Known rows, with every way that one mark hangs from another:
Q_718(Q_294): [ 0.83 -1.43 -0.69 -1.41  1.51  0.25  2.68  2.21  1.64  0.06 -0.39  0.16
  0.93  0.09  0.50 -1.93  0.83  0.23  0.80 -1.66  1.38  1.89 -0.92  0.94
  0.62 -0.09 -1.23  4.27  2.02]
Q_769(Q_294(Q_605 Q_718(Q_941(Q_760)) Q_957)): [ 1.17 -1.54 -1.28 -1.34  1.82 -0.04  2.79  1.73 -0.31  2.13 -1.05  0.02
  0.54 -0.01 -1.57 -0.58 -0.77 -0.84  3.33 -0.48 -0.30  1.64  1.83  0.18
  1.13  4.98  0.29  4.13  3.72]
Q_941(Q_605 Q_718 Q_760): [ 1.68 -2.06  1.34 -0.22  1.62  1.52  2.37  2.06  0.84  3.14  0.63 -1.02
  1.00 -0.60 -0.91 -4.32  1.78 -2.75  0.47 -0.05  0.54  4.51  1.27  1.32
  1.82  0.04  0.30  4.09  0.78]
Q_294(Q_605(Q_941) Q_957): [ 1.45 -0.39 -2.82 -2.46  0.99 -1.50  3.59  2.73  0.39 -0.10 -0.51  0.91
  0.80 -1.79 -0.69  0.07  0.07 -3.17  3.99  0.38  0.84  2.91  0.52 -0.05
  2.44  3.86 -1.12  4.50  2.16]
Q_605(Q_294(Q_957)): [ 1.30 -0.55 -1.87 -2.07  0.63 -0.36  3.36 -0.19 -0.36  0.10  0.96  0.89
  0.22 -0.23  0.56 -1.29  0.21 -2.69  4.34 -1.58  0.30  2.70  1.50  0.11
  2.10  2.54 -0.36  4.32  1.52]
Q_957(Q_941(Q_718(Q_294(Q_605 Q_769)) Q_760)): [ 1.17 -2.24  0.79 -1.50  2.68  1.03  2.58  3.26  1.60  2.04  1.42 -0.71
  0.75 -2.46 -0.36 -4.01  0.58 -1.21  2.16 -2.29  0.04  6.30  1.71  1.28
  1.25  0.99 -1.22  4.78  1.34]
Q_941(Q_605 Q_718): [ 1.84 -1.14  1.20  0.55  0.52  0.33  1.51  1.62  1.26  2.22 -0.16 -0.57
  2.48 -0.14 -0.16 -3.65  1.82 -3.55  0.64 -0.04  1.30  3.57 -0.37  0.52
  1.32  0.13  0.05  3.83  1.59]
Q_760(Q_941): [ 1.35 -1.64 -0.48 -1.01  0.71 -0.46  2.07 -0.27  0.99  0.33  0.20 -2.74
  1.07 -0.48 -0.14 -1.36  0.08 -1.15  2.69 -1.05  1.94  2.06 -1.10 -0.21
 -0.26  0.69  0.27  2.24  0.34]
Q_941(Q_605 Q_718(Q_294(Q_957)) Q_760): [ 1.48 -1.92  1.58 -0.41  2.95  1.43  2.96  2.05  0.20  2.18  0.08 -0.37
  0.20 -0.52 -0.63 -3.83  2.12 -1.60 -0.64 -1.36  0.25  4.41  1.96  1.50
  2.70  0.56 -1.03  5.31  0.85]
Q_941(Q_718): [ 1.84 -1.03  0.35 -0.40  0.39  0.33  1.26  2.05  1.43  2.40  0.20 -0.57
  1.10 -0.78  0.31 -2.21  1.42 -1.82  1.22 -1.99  1.47  2.50 -0.38  0.82
  2.04  0.18  0.01  3.40  1.45]
Q_294(Q_605 Q_718 Q_957): [ 0.83 -1.45 -1.47 -0.91  1.53 -0.17  3.51  2.63  0.47  1.14 -0.91  0.94
  0.43 -2.07 -0.22 -0.23 -0.03 -2.21  3.84  0.00  0.85  2.00 -0.12  0.93
  2.53  5.98 -0.59  4.38  2.32]
Q_294(Q_605(Q_941(Q_760)) Q_718 Q_769 Q_957): [ 1.26 -0.75 -3.20 -1.73  1.93 -0.58  2.28  3.11 -0.17  1.68  1.21  3.19
 -0.20 -4.05 -1.16 -0.83  0.19 -2.64  4.90  0.99 -0.66  3.90  2.05  0.86
  1.96  7.40 -1.81  4.28  2.49]
Q_605(Q_294(Q_769 Q_957) Q_941(Q_760)): [ 1.74 -0.29 -3.60 -3.22  1.17 -0.59  2.21  0.35 -0.69  0.83  3.08  3.03
 -0.78 -2.23 -0.45 -1.85  0.25 -2.93  5.45 -0.12 -1.12  4.40  3.83  0.07
  2.03  3.69 -1.30  4.01  1.52]
Q_760(Q_941(Q_605)): [ 1.43 -1.72  0.39 -0.36  0.62 -0.34  2.48 -0.38  0.83  0.30 -0.13 -2.74
  2.05  0.03 -0.44 -2.42  0.30 -2.82  2.08  0.39  1.77  3.11 -0.96 -0.31
 -0.88  0.58  0.29  2.60  0.38]
Q_957(Q_941(Q_718(Q_294))): [ 1.04 -2.20  1.21 -0.96  2.03  0.73  2.04  2.55  1.91  1.23  0.39 -0.96
  1.47 -0.99  0.30 -3.65  0.64 -1.25  1.10 -2.66  1.84  4.43 -0.18  0.97
  1.70 -0.19 -0.79  3.93  1.17]
Q_294(Q_605(Q_941)): [ 1.22 -0.80 -2.75 -2.11  0.11 -1.22  2.60  3.25  1.95  0.30 -0.05  0.40
  1.39 -1.67 -0.46 -1.05 -0.07 -2.55  3.87  1.35  0.65  2.63 -0.58 -0.22
  0.52  2.00 -0.52  4.12  2.86]
Q_941(Q_605(Q_294(Q_718 Q_769 Q_957)) Q_760): [ 1.35 -1.67 -0.67 -0.86  2.00  1.14  3.33  0.24 -0.84  1.83  2.02  1.80
  0.28 -1.38 -0.75 -3.56  0.69 -3.51  3.94  0.73 -1.00  4.84  2.58  0.97
  1.24  4.48 -0.58  4.54  1.27]
Q_718(Q_294(Q_605)): [ 0.79 -1.23 -0.95 -1.52  1.24 -0.37  3.25  3.54  2.01 -0.05 -0.94 -0.01
  0.96 -0.49  0.30 -1.70  0.45 -0.24  1.75 -0.85  0.67  2.03 -0.88  0.49
 -0.04  0.82 -1.44  5.67  3.08]
Q_957(Q_941(Q_605 Q_718 Q_760)): [ 1.17 -2.85  1.82 -0.69  2.14  1.70  3.08  1.86  1.19  2.02  1.13 -1.70
  1.70 -0.95 -0.84 -4.91  0.72 -3.05  1.46 -0.75  1.20  6.21  1.02  1.29
  1.97  0.25  0.20  3.38  0.16]
Q_605(Q_941(Q_760)): [ 1.02 -1.81 -2.38 -2.55  0.90  0.21  2.03  2.03  1.19  0.97  1.19  0.72
 -0.05 -1.31 -1.02 -1.68  0.47 -1.15  2.50  0.74  1.07  2.63  0.71  0.70
  1.45  0.64 -0.34  2.98  1.11]
Q_957(Q_941(Q_718(Q_294) Q_760)): [ 0.80 -2.86  1.23 -1.29  2.84  1.60  2.62  2.64  1.71  1.78  1.16 -1.20
  0.40 -1.30 -0.08 -3.96  0.66 -0.55  1.02 -2.72  1.10  5.06  1.10  1.45
  2.22 -0.30 -0.67  3.94  0.51]
Q_941(Q_605 Q_760): [ 1.04 -2.31  0.21 -1.02  1.27  1.38  3.76  1.60  0.47  1.49  0.57 -0.82
  1.05 -0.01 -1.25 -3.44  0.90 -2.22  1.29  0.86  0.64  4.28  0.84  1.20
  0.86  0.63  0.19  3.61  0.68]
Q_769(Q_294(Q_718 Q_957(Q_941))): [ 1.25 -2.24  0.08 -1.43  2.22 -0.11  2.85 -0.13  0.15  0.91 -0.77  0.41
  1.51 -0.37 -0.90 -1.34 -0.49 -1.54  3.58 -1.22  1.94  2.58  0.71  0.49
  1.55  4.80  0.41  3.30  1.85]

Rows:
[ 1.97 -0.02 -3.14 -2.61  1.12 -1.19  3.13  3.04 -0.65  0.82  1.26  2.04
  0.26 -3.19 -1.35 -0.61  0.42 -3.08  4.82  0.27 -0.85  5.39  2.48  0.48
  1.78  5.30 -1.84  4.68  2.05] -> Q_294(Q_605(Q_941(Q_760)) Q_769 Q_957)
[ 1.68 -1.49  1.36 -0.07  2.22 -0.48  1.98 -0.16  0.58  1.01 -0.54 -2.40
  1.31 -0.36  0.13 -2.87  1.30 -2.28  0.67 -1.52  1.52  3.10 -0.06  0.00
  0.53  0.59 -0.72  3.85  0.47] -> Q_760(Q_941(Q_605 Q_718(Q_294(Q_957))))
[ 1.82 -0.84 -1.90 -2.56  0.35 -1.91  2.30  1.45  1.59  0.57 -1.09  0.28
  2.29 -0.16 -1.17 -1.00 -0.44 -2.06  4.24  1.09  0.69  2.08  0.18 -0.86
 -0.98  2.68  0.35  4.39  3.95] -> Q_769(Q_294(Q_605(Q_941)))
[ 1.71 -0.88 -0.68 -1.42  1.56 -0.30  3.37  1.31 -0.88  0.19  1.45  1.05
  1.61 -1.67 -0.59 -1.75  0.38 -2.91  3.79 -2.55  0.94  6.25  1.60  0.96
  2.36  4.24 -1.53  3.75  0.53] -> Q_294(Q_769 Q_957(Q_941))
[ 1.20 -1.18 -0.34 -1.53  2.32 -0.06  3.26  2.15 -0.08 -0.34  0.63  1.30
  1.10 -1.18  0.19 -2.08  0.79 -0.99  1.96 -2.97  0.92  5.00  0.98  1.04
  1.59  2.57 -2.54  4.84  1.44] -> Q_718(Q_294(Q_769 Q_957(Q_941)))
[ 1.86 -0.90  0.35 -0.56  1.71 -0.83  0.83  1.49  1.55  1.56  0.33 -2.01
  1.08 -1.66  0.40 -2.31  0.94 -1.25  2.24 -1.93  0.57  3.15 -0.16 -0.14
 -0.62  0.99 -0.88  4.09  1.67] -> Q_760(Q_941(Q_718(Q_294(Q_605 Q_769))))
[ 1.18 -1.49 -0.56 -2.25  1.94  0.78  3.31 -0.12 -0.15  1.22  1.93  0.03
 -0.24 -1.05  0.42 -2.91  0.28 -2.85  4.15 -2.40  0.08  4.72  2.71  0.58
  3.26  2.38 -0.28  4.07  0.67] -> Q_605(Q_294(Q_957(Q_941(Q_718 Q_760))))
[ 1.06 -2.69  1.14 -1.30  2.05  1.64  2.72  1.97  1.36  2.20  1.37 -1.50
  0.70 -1.42 -0.41 -3.88  0.54 -1.66  1.82 -2.14  1.27  5.43  1.16  1.50
  2.43  0.37  0.23  3.03  0.08] -> Q_957(Q_941(Q_718 Q_760))
[ 1.39 -1.40 -1.91 -1.90  0.96 -1.35  1.49  1.59  1.78  1.32 -1.12  0.99
  1.69 -0.99 -1.11 -1.20 -0.62 -1.75  4.38  1.66  0.72  1.03 -0.23 -0.43
 -0.80  4.25  0.46  3.99  4.14] -> Q_769(Q_294(Q_605(Q_941) Q_718))
[ 1.94 -1.16  1.37  0.34  1.83 -0.39  1.01  0.28  1.02  1.51  0.23 -1.89
  2.02 -0.88 -0.05 -3.54  1.49 -2.40  1.23 -1.19  0.93  3.73 -0.27 -0.22
 -0.95  0.47 -0.95  3.66  1.07] -> Q_760(Q_941(Q_605 Q_718(Q_294(Q_769))))
[ 1.66 -2.18  0.60 -2.12  2.14 -0.10  4.20 -0.38 -0.43  0.55 -0.50 -0.86
  1.72  0.61 -1.62 -2.17 -0.17 -2.25  2.92 -0.96  1.14  4.59  2.00  0.40
  1.28  2.98  0.38  3.92  1.19] -> Q_769(Q_294(Q_957(Q_941(Q_605 Q_760))))
[ 1.12 -1.83  0.29  0.06  2.18  0.58  2.76  1.13 -0.73  0.93  1.02  2.02
  1.80 -2.36 -0.67 -2.75  0.34 -3.83  3.57 -0.44  1.14  5.65  0.80  1.21
  1.79  6.32 -1.50  3.36  1.01] -> Q_294(Q_718 Q_769 Q_957(Q_941(Q_605)))
[ 0.55 -1.39 -1.51  0.18  1.24  0.96  2.09  2.15 -0.50  1.83 -0.11  0.93
 -0.15 -0.21 -0.22 -0.57 -0.07 -0.79  1.62 -1.62  0.89  1.03  0.21  1.02
  3.25  4.06 -0.74  2.30  1.73] -> Q_294(Q_718(Q_941) Q_957)
[ 0.39 -1.84 -0.41 -0.36  1.59  1.91  2.58  3.40  0.51  1.33  0.04 -0.86
  0.54  1.57 -0.67 -3.79  0.46  0.42 -1.06 -1.00 -0.40  2.61  1.00  0.93
  0.50 -1.11 -1.56  3.98  2.33] -> Q_718(Q_294 Q_941(Q_605 Q_760))
[ 1.92 -1.28  0.82 -0.83  2.27  0.68  3.12  1.37 -1.06  1.84  1.73  0.44
  1.36 -2.02 -1.16 -3.36  1.19 -3.76  2.61 -1.88  0.08  7.58  2.94  1.16
  2.80  3.65 -1.29  4.20  0.10] -> Q_294(Q_769 Q_957(Q_941(Q_605 Q_718 Q_760)))
[ 1.43 -0.54 -0.96 -1.29  1.78 -0.24  2.79  1.98 -0.28 -0.24  0.25  1.63
  0.60 -0.88  0.26 -1.33  1.27 -0.72  1.61 -2.77  0.63  3.48  0.86  1.03
  1.36  2.57 -2.54  5.15  1.76] -> Q_718(Q_294(Q_769 Q_957))
[ 1.18 -0.97 -0.67 -0.21  2.20  1.48  2.74  2.97 -1.29  1.30  0.58  0.68
  0.39  0.53 -1.04 -3.02  0.83 -0.51 -0.07 -1.83 -1.31  4.36  2.59  1.06
  1.50  1.39 -2.74  4.49  2.16] -> Q_718(Q_294(Q_769 Q_957) Q_941(Q_605 Q_760))
[ 1.66 -1.35  0.49 -0.78  1.56 -0.66  1.46  1.09  1.77  1.26 -0.29 -2.65
  0.84 -1.16  0.46 -2.07  0.71 -0.75  1.88 -1.88  1.06  2.16 -0.60 -0.36
 -0.20  0.23 -0.56  4.06  1.48] -> Q_760(Q_941(Q_718(Q_294(Q_605))))
[ 1.86 -0.25 -0.75 -0.74  0.65 -0.47  3.23 -0.08 -0.70  0.41  1.13  1.50
  1.95 -0.29 -0.12 -3.02  0.74 -4.74  3.90  0.12 -0.19  4.95  1.37 -0.02
  0.64  3.28 -0.93  4.39  1.90] -> Q_941(Q_605(Q_294(Q_769 Q_957)))
[ 1.84 -1.00  0.08 -1.46  2.70  0.67  2.33  3.22  0.23  2.58  0.85  0.26
 -0.54 -2.22 -0.38 -2.50  1.76 -0.80  1.27 -2.66 -0.89  4.76  2.73  1.35
  2.38  2.31 -1.76  5.85  1.89] -> Q_941(Q_718(Q_294(Q_605 Q_769 Q_957)) Q_760)
[ 1.94 -1.84  0.77 -2.27  2.32 -0.12  3.26 -0.23 -0.29  1.43 -0.33 -0.84
  1.07 -0.12 -1.32 -1.95  0.22 -1.70  2.73 -2.37  1.30  4.31  2.23  0.54
  2.18  2.82  0.39  3.75  1.29] -> Q_769(Q_294(Q_957(Q_941(Q_718 Q_760))))
[ 2.09  0.38 -2.76 -1.83 -0.12 -1.18 -0.41  0.77  1.20  1.82  2.81  2.84
  0.83 -2.32  0.61 -3.03  0.76 -3.66  4.48 -0.22 -0.62  3.54  1.91 -0.61
  0.75  1.97 -1.04  3.76  2.92] -> Q_605(Q_294(Q_769) Q_941(Q_718))
[ 1.00 -2.06 -0.76 -0.86  1.11  0.84  1.44  1.33  0.58  2.47 -0.39 -0.03
  0.68  0.85 -1.15 -1.69 -0.54  0.11  2.05 -0.61  0.28  0.69  0.73  0.36
  0.08  2.55  0.84  2.76  3.13] -> Q_769(Q_294(Q_718(Q_941(Q_760))))
[ 0.97 -0.82 -2.27 -2.25  1.94 -1.07  3.37  3.23  0.95 -0.70 -1.00  1.29
  0.35 -1.16 -0.02 -0.56  0.46 -0.98  2.24 -0.64  0.72  2.27  0.22  0.27
  1.67  2.40 -2.30  5.28  2.66] -> Q_718(Q_294(Q_605(Q_941) Q_957))
[ 1.13 -1.20 -1.48 -1.30  1.58  0.13  2.39  0.01 -0.37  0.85  2.30  2.34
  0.42 -2.31  0.57 -2.62 -0.13 -3.29  5.79 -1.39 -0.03  4.56  1.80  0.52
  1.79  5.69 -1.03  3.76  1.71] -> Q_605(Q_294(Q_718 Q_769 Q_957(Q_941)))
[ 1.89 -0.90 -0.30 -1.80  2.07 -0.17  3.50  3.17 -0.48  1.75  1.39  0.25
  0.87 -3.22 -0.97 -2.08  0.54 -3.32  4.41 -2.03 -0.82  7.50  2.83  0.97
  2.59  4.84 -1.47  4.97  1.43] -> Q_294(Q_605 Q_769 Q_957(Q_941(Q_718 Q_760)))
[ 1.69 -0.51 -1.10 -1.76  1.47 -0.91  3.94  2.77 -0.45  0.17  0.69  0.73
  1.79 -2.62 -0.71 -1.49 -0.10 -3.72  5.32 -1.38  0.00  6.79  1.63  0.53
  1.58  5.48 -1.77  4.91  1.87] -> Q_294(Q_605 Q_769 Q_957(Q_941))
[ 0.71 -1.45 -2.12 -2.35  1.64 -0.31  2.90  3.65  2.06  0.15 -0.18  0.48
  0.27 -1.34 -0.31 -1.95  0.37 -0.15  1.86  0.07  0.17  2.51  0.10  0.51
  0.16  0.82 -1.61  5.17  2.83] -> Q_718(Q_294(Q_605(Q_941(Q_760))))
[ 1.40 -1.45 -1.58 -1.83  1.05  0.30  0.98  2.37  1.57  2.33  1.39  0.44
 -0.21 -1.79 -0.63 -2.35  1.12 -1.61  1.62 -0.01  0.77  2.92  1.13  0.79
  2.41  0.34 -0.27  3.03  1.13] -> Q_605(Q_941(Q_718 Q_760))
[ 1.29 -1.02 -0.70 -1.82  1.33  0.00  3.02 -0.09 -0.01  0.74  1.52  0.34
  0.59 -1.08  0.82 -2.59  0.27 -3.14  4.22 -2.43  0.59  4.44  1.96  0.17
  2.99  2.47 -0.33  3.85  0.99] -> Q_605(Q_294(Q_957(Q_941(Q_718))))
[ 1.00 -0.91 -1.05  1.22  0.27  0.94  0.45  2.93  0.19  2.49  1.10  1.80
  1.89 -0.65 -0.53 -3.08  0.22 -2.25  1.92  0.27 -0.28  2.63 -0.14  0.72
  0.07  3.52 -1.20  2.57  3.01] -> Q_294(Q_718(Q_941(Q_605)) Q_769)
[ 1.14 -0.71 -2.46 -0.87  1.33  0.88  1.64  0.94 -1.15  2.11  2.36  2.51
 -0.76 -1.23  0.16 -2.09 -0.10 -2.03  4.53 -1.49 -1.49  3.02  2.82  0.56
  1.90  4.93 -1.01  3.40  2.25] -> Q_605(Q_294(Q_718(Q_941(Q_760)) Q_769 Q_957))
[ 1.98 -0.67  0.20 -0.94  1.59 -0.07  2.31  1.34 -0.67  1.18  1.49  0.98
  1.50 -2.12 -0.31 -2.25  0.98 -3.27  3.01 -3.09  0.88  6.49  1.81  0.97
  2.85  3.82 -1.58  3.74  0.58] -> Q_294(Q_769 Q_957(Q_941(Q_718)))
[ 1.79 -1.60  0.07 -2.23  1.64 -0.59  3.68 -0.27 -0.21  0.28 -0.67 -0.53
  1.81  0.49 -1.09 -1.11 -0.27 -1.82  3.31 -1.88  1.83  3.68  1.25  0.05
  1.28  3.07  0.34  3.75  1.66] -> Q_769(Q_294(Q_957(Q_941)))
[ 1.20 -2.52  1.91 -0.64  2.74  1.43  2.43  2.47  1.13  1.82  1.33 -0.45
  1.62 -1.48 -0.52 -5.33  1.17 -2.16  1.12 -1.38  0.55  6.87  1.53  1.46
  1.20  0.58 -1.07  4.43  0.72] -> Q_957(Q_941(Q_605 Q_718(Q_294(Q_769)) Q_760))
[ 2.34  0.62 -2.98 -1.93  0.62 -1.58  0.47  0.45 -0.18  1.46  2.51  3.15
  0.15 -2.45  0.52 -2.22  0.90 -4.06  4.73 -0.95 -0.57  3.96  2.84 -0.46
  2.54  3.41 -1.43  4.11  2.17] -> Q_605(Q_294(Q_769 Q_957) Q_941(Q_718))
[ 1.30 -1.80 -0.18 -0.70  2.00  0.57  2.59  0.63 -0.74  2.17 -0.76  0.28
  0.87  0.99 -1.47 -1.61 -0.22 -1.16  1.95 -0.56  0.35  1.77  1.62  0.33
  1.21  4.13  0.32  3.40  2.64] -> Q_769(Q_294(Q_718(Q_941(Q_605 Q_760)) Q_957))
[ 1.72  0.08 -3.76 -2.35 -0.09 -1.39  0.77  0.83  0.96  0.52  2.59  2.88
  0.84 -1.89  0.27 -2.44  0.17 -3.25  5.59  0.68 -0.39  3.33  1.41 -0.68
 -0.07  2.38 -1.18  3.59  2.80] -> Q_605(Q_294(Q_769) Q_941)
[ 0.21 -2.27 -1.20  0.03  0.98  2.02  1.31  2.86  0.72  2.75  0.89  0.24
 -0.35 -0.41 -0.50 -2.12 -0.12  0.18  1.59 -0.68  0.38  0.70 -0.04  1.28
  1.70  1.90  0.00  1.82  1.85] -> Q_294(Q_718(Q_941(Q_760)))
[ 1.05 -0.47 -2.00 -1.34  2.02  0.78  2.93  4.64 -0.77  1.40  0.53  0.34
 -0.45 -0.51 -0.77 -1.60  0.21  0.52  1.45 -2.55 -2.03  3.87  2.55  0.89
  1.28  2.53 -2.86  5.12  3.02] -> Q_718(Q_294(Q_605 Q_769 Q_957) Q_941(Q_760))
[ 1.55 -1.27  1.47  0.26  1.45  0.37  1.53  2.23  1.70  1.71 -0.60 -0.22
  2.10  0.03  0.22 -4.04  1.95 -2.29 -0.53 -0.83  1.20  3.26 -0.44  0.71
  1.00 -0.49 -1.05  5.00  2.17] -> Q_941(Q_605 Q_718(Q_294))
[ 1.86  0.08 -1.97 -1.90  0.57 -0.66  2.52  0.11 -0.86  0.32  2.01  2.09
  0.52 -1.11  0.49 -1.74  0.45 -3.21  5.17 -1.77 -0.46  4.03  2.18  0.06
  1.58  3.91 -0.99  4.31  1.90] -> Q_605(Q_294(Q_769 Q_957))
[ 1.57 -2.04  1.19 -0.97  1.86  1.26  2.57  0.94  0.75  2.17  2.43 -0.40
  1.54 -1.47 -0.55 -5.58  0.62 -4.00  3.20 -0.74 -0.24  7.22  2.36  0.78
  1.19  1.23 -0.18  4.23  0.80] -> Q_957(Q_941(Q_605(Q_294(Q_769)) Q_718 Q_760))
